What can hang from each mark:
J_775: J_100 J_991
J_143: J_599 J_866 J_991
J_100: J_599 J_775 J_991
J_991: J_100 J_599 J_775
J_599: J_143 J_991
J_866: J_143

Each row was made from one small tree. Brackets hold a mark, then the marks that hang from it, in the order of their numbers. Every link used is in the known rows. Write each row's tree.
Known rows:
(J_599 (J_143 J_866 (J_991 J_100))): [ 0.214 -1.853 -0.790  3.698 -1.135  0.091  1.293 -0.027  0.455 -0.294
 -0.185  0.712  0.094  1.547  1.854  0.027  1.587  1.748  0.642  1.472
 -0.606 -2.636  0.827]
(J_143 J_599 J_866): [ 1.399  0.126 -0.233  0.237 -0.748  0.280 -0.157 -0.687  1.002 -1.736
  1.633 -2.555 -0.274  0.812  1.506  0.858  2.304 -1.656 -0.617 -1.787
 -2.521  0.916  2.436]
(J_775 (J_991 (J_100 (J_599 (J_143 J_866))))): [ 0.086  0.439 -0.050  1.626  0.069 -0.955  1.518 -1.520  1.513  1.720
 -0.852 -0.265  1.560 -2.067  0.550 -0.730  0.071  0.865  0.650  1.487
  0.248 -0.584 -2.990]
(J_599 J_143 (J_991 J_100 J_775)): [-1.848 -1.080 -0.346  0.408 -0.533 -0.163  1.033  0.032 -2.042  2.329
 -1.559  2.452 -0.331 -0.728 -0.487 -0.943 -1.733  0.741  0.389  2.993
  2.102 -0.939 -2.835]
(J_866 (J_143 (J_991 J_599))): [ 1.119 -2.234  0.414  0.557  0.050  0.938 -1.391 -0.028 -0.250 -1.973
  0.374 -0.970 -0.921  4.043  0.406  1.007  0.732  0.804  0.979 -1.996
  1.019 -1.610  1.673]
(J_866 (J_143 (J_991 J_100 J_599))): [-0.473 -1.703  1.006  2.657 -0.181  1.621 -2.177  1.067  0.329 -1.137
  0.055  0.463 -0.611  3.889  0.690  1.272 -0.280  0.513  1.391  0.385
  1.156 -2.074  0.450]
(J_100 J_599): [ 1.755  0.371  0.666 -2.279  1.412 -1.565  1.374 -0.744 -0.065 -0.009
  0.612 -2.875  0.337 -0.041 -0.789 -0.453  1.145 -0.361 -0.654 -2.336
  0.775  1.428 -0.982]
(J_775 (J_991 J_100)): [-1.726  0.187  1.123 -0.856  0.248 -0.060 -1.257 -1.328  0.991  2.374
 -0.344 -0.583  0.775 -0.226  0.440  1.186 -0.644  2.716  1.215  1.231
 -0.209  0.024 -1.958]
(J_991 (J_599 J_143)): [-0.204 -1.111  0.257  0.795  0.423 -1.222  0.006 -1.790 -0.741  1.077
 -0.652  2.430 -1.921  0.149 -1.036 -0.653  0.227  3.115  0.671 -2.568
  1.470 -0.432 -1.578]
(J_866 (J_143 J_599 (J_991 J_775))): [ 0.902 -0.530 -0.477 -1.008 -1.226  1.389 -1.685  1.156 -0.240 -3.176
 -0.182 -2.145 -0.780  4.104  2.201  1.606  0.745 -1.566  0.070 -0.381
 -1.229  0.616  3.908]
(J_100 (J_599 (J_143 J_866)) J_991): [ 1.256  0.039 -0.445  1.732  0.506 -1.646  2.950 -1.898  0.795  0.077
 -0.254  0.145  0.932 -2.594 -0.695 -2.106  1.509 -1.875 -0.526 -2.813
  0.122 -0.535 -0.204]
(J_866 J_143): [ 1.697 -2.149  0.495 -0.759  0.061 -0.257 -0.412 -2.796 -0.911 -1.110
  0.516 -5.212 -1.077  3.060  1.308  0.489  1.660  0.615  1.699 -2.458
  0.346 -0.976 -0.249]
(J_143 J_866 (J_991 J_599)): [ 1.846 -1.667  0.105  2.107 -0.042  1.098  0.272  0.486  2.013 -1.195
  1.198  0.142 -0.153  1.662  0.128  0.610  1.359  0.429 -0.643 -0.584
 -0.776 -1.056  3.208]
(J_775 J_991): [ 0.206 -0.311  0.474 -3.016  0.377 -0.643 -0.280 -2.228  0.593  1.473
 -0.258 -2.298  0.239  0.189  0.149  0.973  0.268  3.073  0.858 -1.469
 -0.434  0.577 -0.911]
(J_775 J_100 (J_991 (J_599 (J_143 J_866)))): [-0.067  0.453 -0.266  0.195 -0.431  0.199 -0.852 -1.598  1.486  2.513
 -0.004  0.551 -0.853 -2.390 -0.747  0.373 -1.040  4.303  0.925  0.833
 -0.845 -0.794 -2.453]
(J_599 (J_143 J_991)): [ 0.583 -1.870 -0.880 -0.518 -0.476 -1.185  1.503 -0.514 -1.463 -0.657
 -0.613  0.494 -0.885  2.030  0.990 -0.106  1.847  3.486  0.465 -2.046
  0.584 -1.362  0.057]
(J_775 (J_100 (J_599 J_143) J_991)): [-0.578  2.097 -0.048 -1.834  0.807 -1.712  0.674 -0.641 -0.984  1.339
 -0.186  0.679 -0.065 -3.472 -2.048 -1.570 -0.485  0.668 -0.393 -1.818
  0.366  0.371 -3.390]
(J_991 (J_100 (J_599 (J_143 J_866))) J_775): [ 0.829  0.034  0.089  3.437  0.171 -0.477  1.983 -0.541  1.515  0.779
 -0.840  0.328  0.393 -1.256  0.347 -1.268 -0.012 -1.145 -0.280  2.843
  0.599  0.137 -0.730]
(J_991 J_775): [ 0.762 -0.550  0.644 -1.012  0.526 -0.129  0.046 -1.385  0.730  0.395
  0.017 -1.920 -0.843  0.784 -0.147  0.185  0.114  1.263 -0.082  0.238
 -0.106  1.158  1.306]
(J_599 (J_991 J_100 J_775)): [-1.461 -0.241  0.428 -0.534  0.100  0.913  0.055  0.641 -0.431  1.851
 -0.222  0.393  0.304 -0.225 -0.688 -0.076 -1.820 -0.803 -0.218  3.401
  1.088  0.048 -0.917]
(J_599 J_143 (J_991 J_100)): [-1.684 -1.114 -0.403  0.202 -0.405 -0.879  1.068 -0.360 -2.660  2.108
 -0.812  1.586 -0.269 -0.387 -0.206 -0.824 -0.419  1.079  0.762  0.715
  2.057 -1.868 -4.035]
(J_143 J_599): [-0.237  0.909  0.138 -1.875 -0.290 -0.416 -1.085 -0.401 -0.544 -1.116
  0.725 -1.120 -0.800  1.106  0.668  1.046  1.507 -0.090 -0.377 -2.882
 -1.351  1.578  0.732]
(J_143 J_866 (J_991 (J_100 J_775) J_599)): [-0.771  0.011  0.511  3.085  0.354  1.031 -0.732  2.113  1.379 -1.031
  1.147  3.858  0.800 -0.706 -0.469  0.385 -0.125 -1.247 -0.600  0.538
 -1.074 -0.181  3.630]
(J_866 (J_143 J_991)): [ 1.752 -2.390 -0.047 -0.830 -0.432  0.352 -0.264 -0.717 -1.015 -2.411
  0.375 -4.170 -0.491  4.448  1.830  0.969  1.938  0.735  1.122 -1.788
  0.187 -1.991  1.615]
(J_143 (J_991 J_100 J_599 J_775)): [-1.418 -0.398  1.065  2.100  0.257  1.704 -1.736  2.421  1.890  0.405
 -0.423  4.089 -0.327  1.578 -0.637  1.082 -1.663  1.363 -0.451  3.264
  0.488  0.391  1.846]

Write each row's tree:
[-0.039  0.325  0.668 -0.160  0.797 -0.120  0.649  2.261  0.401 -0.818
  0.354 -0.346  1.410  1.175  0.233  0.203  0.450 -0.698 -0.778  0.751
  0.713  0.261 -0.025] : (J_143 (J_991 (J_100 J_599)))
[ 0.285  1.874  0.303 -4.741  1.873 -1.972  0.856 -0.717 -0.042  0.427
 -0.348 -0.627  2.006 -3.178 -1.468 -0.579 -0.440 -0.131 -0.478 -2.696
  0.055  3.087 -0.694] : (J_100 J_599 (J_775 J_991))
[ 0.066 -1.777  0.499  1.291 -0.613  1.179 -1.308  0.276 -0.402 -1.534
  0.317 -2.596  0.038  4.393  1.991  1.157  0.959  0.463  1.572  0.421
  0.243 -2.307  0.680] : (J_866 (J_143 (J_991 J_100)))
[-1.067  0.735 -0.353  1.270 -1.189  1.827 -0.426  1.711  0.688  0.062
  0.641  0.210  0.734 -0.522  0.770  0.586 -0.823 -4.388 -1.196  3.584
 -1.187  0.460  1.299] : (J_143 (J_599 (J_991 J_100 J_775)) J_866)
[-2.294  0.868 -0.069 -1.467 -0.596  0.576 -0.975  1.797 -1.779  0.363
  0.540  1.020  0.413  0.207  0.195  0.859 -0.488 -2.201 -0.556  0.292
 -0.196  0.535 -1.581] : (J_143 (J_599 (J_991 J_100)))
[-1.751 -0.057 -0.068 -0.201 -1.167  1.749 -1.982  1.357 -1.426 -0.707
 -0.363 -0.826 -0.278  1.857  1.082  0.906 -1.503 -3.823  0.419  2.275
  0.366  0.179 -0.300] : (J_866 (J_143 (J_599 (J_991 J_100 J_775))))
[ 0.509 -0.205 -0.792 -2.050  0.587 -1.492  3.050 -0.014 -2.023  1.273
 -1.531  0.478  0.182 -1.690 -1.633 -1.986 -0.997 -0.843 -1.063  0.320
  3.076  0.675 -2.373] : (J_100 (J_599 J_143 (J_991 J_775)))
[-2.203  0.827 -0.319 -1.497 -0.593  0.389 -1.684  1.576 -3.305 -1.538
  0.439  0.246  0.579  0.075  0.579  0.248 -0.738 -4.909  0.445 -1.134
  0.233  0.498 -0.581] : (J_866 (J_143 (J_599 (J_991 (J_100 J_775)))))
[-0.081  0.708 -0.007 -0.237  1.002 -1.539  1.944 -1.076  0.197  0.824
 -1.721  2.278  0.358 -2.613 -1.773 -2.055 -0.595 -0.768 -0.731 -1.673
  1.337  0.910 -0.521] : (J_100 (J_599 J_143) (J_991 J_775))
[-0.921 -0.366  0.026  0.799 -1.419  1.425 -2.432  1.792 -0.765 -2.824
  0.373 -1.377 -0.200  4.546  2.751  2.021  0.998 -1.527  0.899 -0.214
 -0.883 -0.791  1.453] : (J_866 (J_143 J_599 (J_991 J_100)))
[-1.983 -0.087  0.939  3.315  0.112  0.030 -1.077 -0.189  0.603  2.110
 -1.471  5.202 -1.608 -0.229 -1.093 -0.342 -1.874  2.626  0.740  1.987
  1.712  0.056 -1.650] : (J_991 J_100 (J_599 J_143) J_775)
[ 0.516  2.456  0.602 -5.069  1.148 -0.813 -0.570 -0.440  0.488  1.717
  0.575 -3.587  1.004 -2.321 -1.274  0.589 -1.020  2.186 -0.270  0.499
 -0.552  1.766 -3.115] : (J_775 (J_100 J_599) J_991)
[-2.203  0.404  0.182  0.668  1.083 -1.705  0.294 -1.033 -0.981  0.874
 -0.968  7.174 -0.497 -3.808 -2.844 -1.850 -0.864  0.202  0.046 -4.928
  0.929  0.501 -0.164] : (J_100 J_775 (J_991 (J_599 J_143)))
[ 0.144  1.063 -0.201  2.465  0.806 -1.892  2.148 -0.327 -0.391 -0.046
  0.032  1.074  1.288 -2.993 -0.300 -2.014  0.730 -1.855 -0.312 -0.474
  0.300  0.385 -0.793] : (J_991 (J_100 (J_599 (J_143 J_866)) J_775))
[-0.673  0.539 -0.099  2.490 -0.053  0.202 -0.429 -1.325  1.173  1.685
  0.590  2.908 -1.085 -3.251 -1.813 -0.797 -0.550  1.098  0.148 -0.807
 -1.291 -1.365 -0.914] : (J_775 (J_100 (J_991 (J_599 (J_143 J_866)))))
[ 0.272  1.151  0.779 -1.387  1.563 -0.558  0.912 -0.336  1.404  0.474
 -0.555  0.384  1.081 -2.225 -1.960 -1.222 -0.692 -2.141 -1.388 -0.863
  0.083  2.074  0.710] : (J_100 J_599 (J_991 J_775))
[ 1.189 -2.036 -1.353  0.699 -0.725 -0.325  2.849 -1.353 -0.696  1.115
 -0.536 -0.568 -0.487 -0.861  0.102 -1.374  0.034 -0.384 -0.139  1.359
  0.933 -1.296  0.145] : (J_599 (J_143 J_866) (J_991 J_775))
[ 0.427  1.906 -0.892 -2.386 -1.067  1.904 -0.708  1.550 -0.175 -0.044
  1.577 -1.926 -0.179 -1.451 -0.051  0.686 -0.995 -2.947 -1.612  3.030
 -2.529  1.394  1.163] : (J_143 (J_599 (J_991 (J_775 J_100))) J_866)
[ 0.680 -0.782 -0.563 -1.292 -1.186  0.871 -1.511  0.756 -1.088 -3.682
  0.525 -3.199 -0.670  4.502  2.469  1.555  2.126 -1.005  0.424 -2.706
 -1.020 -0.266  2.409] : (J_866 (J_143 J_599 J_991))
[ 0.646  1.937 -0.293 -2.099  0.736 -1.213  0.560 -0.155 -0.876  1.188
 -0.684 -1.290 -0.753 -2.099 -1.343 -1.011 -1.001  1.806 -0.624  1.346
  0.709  1.730 -2.569] : (J_991 (J_775 (J_100 (J_599 J_143))))
[-0.425  0.822 -0.193  2.567 -1.399  2.325 -1.005  2.697  2.314 -1.725
  0.576  1.025  0.467  1.749  2.126  1.609  0.315 -1.954 -1.075  3.439
 -2.628  0.710  4.544] : (J_143 J_599 J_866 (J_991 J_100 J_775))
[-1.450  1.121  0.070 -1.991  0.109 -0.549 -1.941 -1.263 -0.130  3.076
 -0.769  2.074 -1.431 -2.077 -1.496  0.438 -1.927  5.692  1.198 -0.011
  0.172  0.019 -3.989] : (J_775 J_100 (J_991 (J_599 J_143)))
[-0.038 -0.847  0.795  4.419 -0.235  2.442 -0.942  1.995  3.330 -0.120
  0.335  2.600  0.210  1.201  0.100  0.904 -0.890 -0.206 -0.668  4.114
 -0.830 -0.561  3.862] : (J_143 J_866 (J_991 J_100 J_599 J_775))
[-2.213  1.087  1.346  1.112  1.402 -0.440 -1.733  0.712 -0.156  0.757
  0.594  4.365 -0.024 -1.724 -1.662 -0.136 -1.207 -0.348  0.099 -0.794
  0.337  1.313  0.172] : (J_991 (J_100 J_775) J_599)
[-0.349 -0.170 -0.506  0.611  0.255 -1.193  0.724 -1.950  0.716  1.367
 -0.776  3.584  0.067 -3.283 -0.999 -0.784 -0.518  2.020  0.693 -2.207
 -0.008  0.162  0.414] : (J_100 (J_775 (J_991 (J_599 (J_143 J_866)))))
[ 0.240 -0.687 -0.612 -2.759 -1.008  0.510 -0.806 -0.164 -2.816 -1.900
  0.637 -3.416 -0.577  2.267  1.117  0.556  0.791 -2.914  0.445 -2.439
  0.375 -0.454 -0.656] : (J_866 (J_143 (J_599 J_991)))
[ 1.021 -1.107 -0.172  3.514 -0.163 -0.029  0.881 -1.712  1.462  0.798
 -0.781  1.931 -1.596 -0.481 -0.528 -0.784 -0.031  1.319  0.060  0.644
  0.562 -0.183  1.188] : (J_991 (J_599 (J_143 J_866)) J_775)
[ 1.195  1.409 -0.762 -1.644  0.146 -1.138  1.126 -1.595  0.838  1.598
 -0.078 -2.728  0.620 -3.076 -0.218 -0.602 -0.023  2.425  0.276  0.719
 -0.771  0.213 -3.045] : (J_775 (J_100 (J_599 (J_143 J_866))) J_991)
[-0.194  1.817  0.550 -2.568  2.168 -1.916  1.404 -0.061 -0.265 -0.335
  0.277  1.499  1.752 -4.044 -2.480 -1.808  0.081 -3.367 -1.467 -4.336
 -0.185  2.405  0.906] : (J_100 J_599 J_775 J_991)
[ 0.698 -0.482  0.442 -0.447 -0.244  2.172 -2.937  1.382  0.512 -0.924
  0.244 -1.016 -1.424  2.664 -0.333  1.429 -1.768  1.214  0.474  1.939
 -0.261 -0.426  1.548] : (J_866 (J_143 (J_991 J_599 (J_775 J_100))))
[-0.450 -1.389 -0.731  2.854 -0.924  0.442  1.936 -0.470 -0.207  1.885
 -0.703  1.142 -0.049 -1.038  0.374 -1.031 -0.925 -0.610  0.153  3.914
  0.967 -1.761 -1.181] : (J_599 (J_143 J_866) (J_991 J_100 J_775))
[-0.018  0.253  0.361 -0.097  0.952 -0.224 -0.320  1.947 -1.240 -2.566
  0.208 -0.879  1.797  1.210  0.432 -0.225  0.323 -2.819  0.199 -1.006
  0.689 -0.008  0.999] : (J_866 (J_143 (J_991 (J_100 J_599 J_775))))
[ 0.923  1.627 -0.019 -4.927  1.109 -0.687  0.815  1.318 -1.814  1.075
  1.362 -3.156  0.681 -2.104 -2.092 -0.641 -1.050 -1.133 -1.321  0.461
  1.075  0.967 -3.316] : (J_775 (J_100 (J_599 J_991)))
[ 0.268 -1.092 -0.272  1.623 -0.389 -0.399  0.501 -2.733  1.516  1.718
 -0.932  1.465 -0.538 -1.174 -0.153 -0.047  0.061  3.132  1.067 -1.044
  0.278 -1.027 -1.012] : (J_775 (J_991 (J_599 (J_143 J_866))))
[ 1.423 -0.219 -0.855 -0.004 -1.255  0.886  0.189  1.232  0.769 -2.980
  1.402 -1.646  0.093  2.093  2.052  1.415  2.599 -1.134 -1.008 -1.449
 -2.787  0.304  4.299] : (J_143 J_599 J_866 J_991)
[ 1.960  0.830 -0.116 -2.493  0.377  0.849 -0.901  1.533 -0.099 -1.786
  0.245 -4.657  0.159  1.962  0.213  0.504 -0.633 -0.728 -0.302  2.148
 -0.148  0.474  1.037] : (J_866 (J_143 (J_991 (J_775 (J_100 J_599)))))
[ 2.302  0.417 -1.154 -0.470 -0.169 -0.616  1.946  0.888  0.111 -0.951
  0.580 -2.261  0.332 -0.842  0.369 -0.601  1.405  0.825 -0.919  0.661
 -0.704 -0.829 -0.170] : (J_775 (J_100 (J_599 (J_143 J_866 J_991))))
[-0.199  0.318 -0.284  2.303 -1.297  1.644 -0.929  2.238  1.301 -2.194
  1.221  0.193  0.767  1.967  2.393  1.781  1.656 -2.028 -0.789  0.920
 -2.820 -0.219  3.225] : (J_143 J_599 J_866 (J_991 J_100))
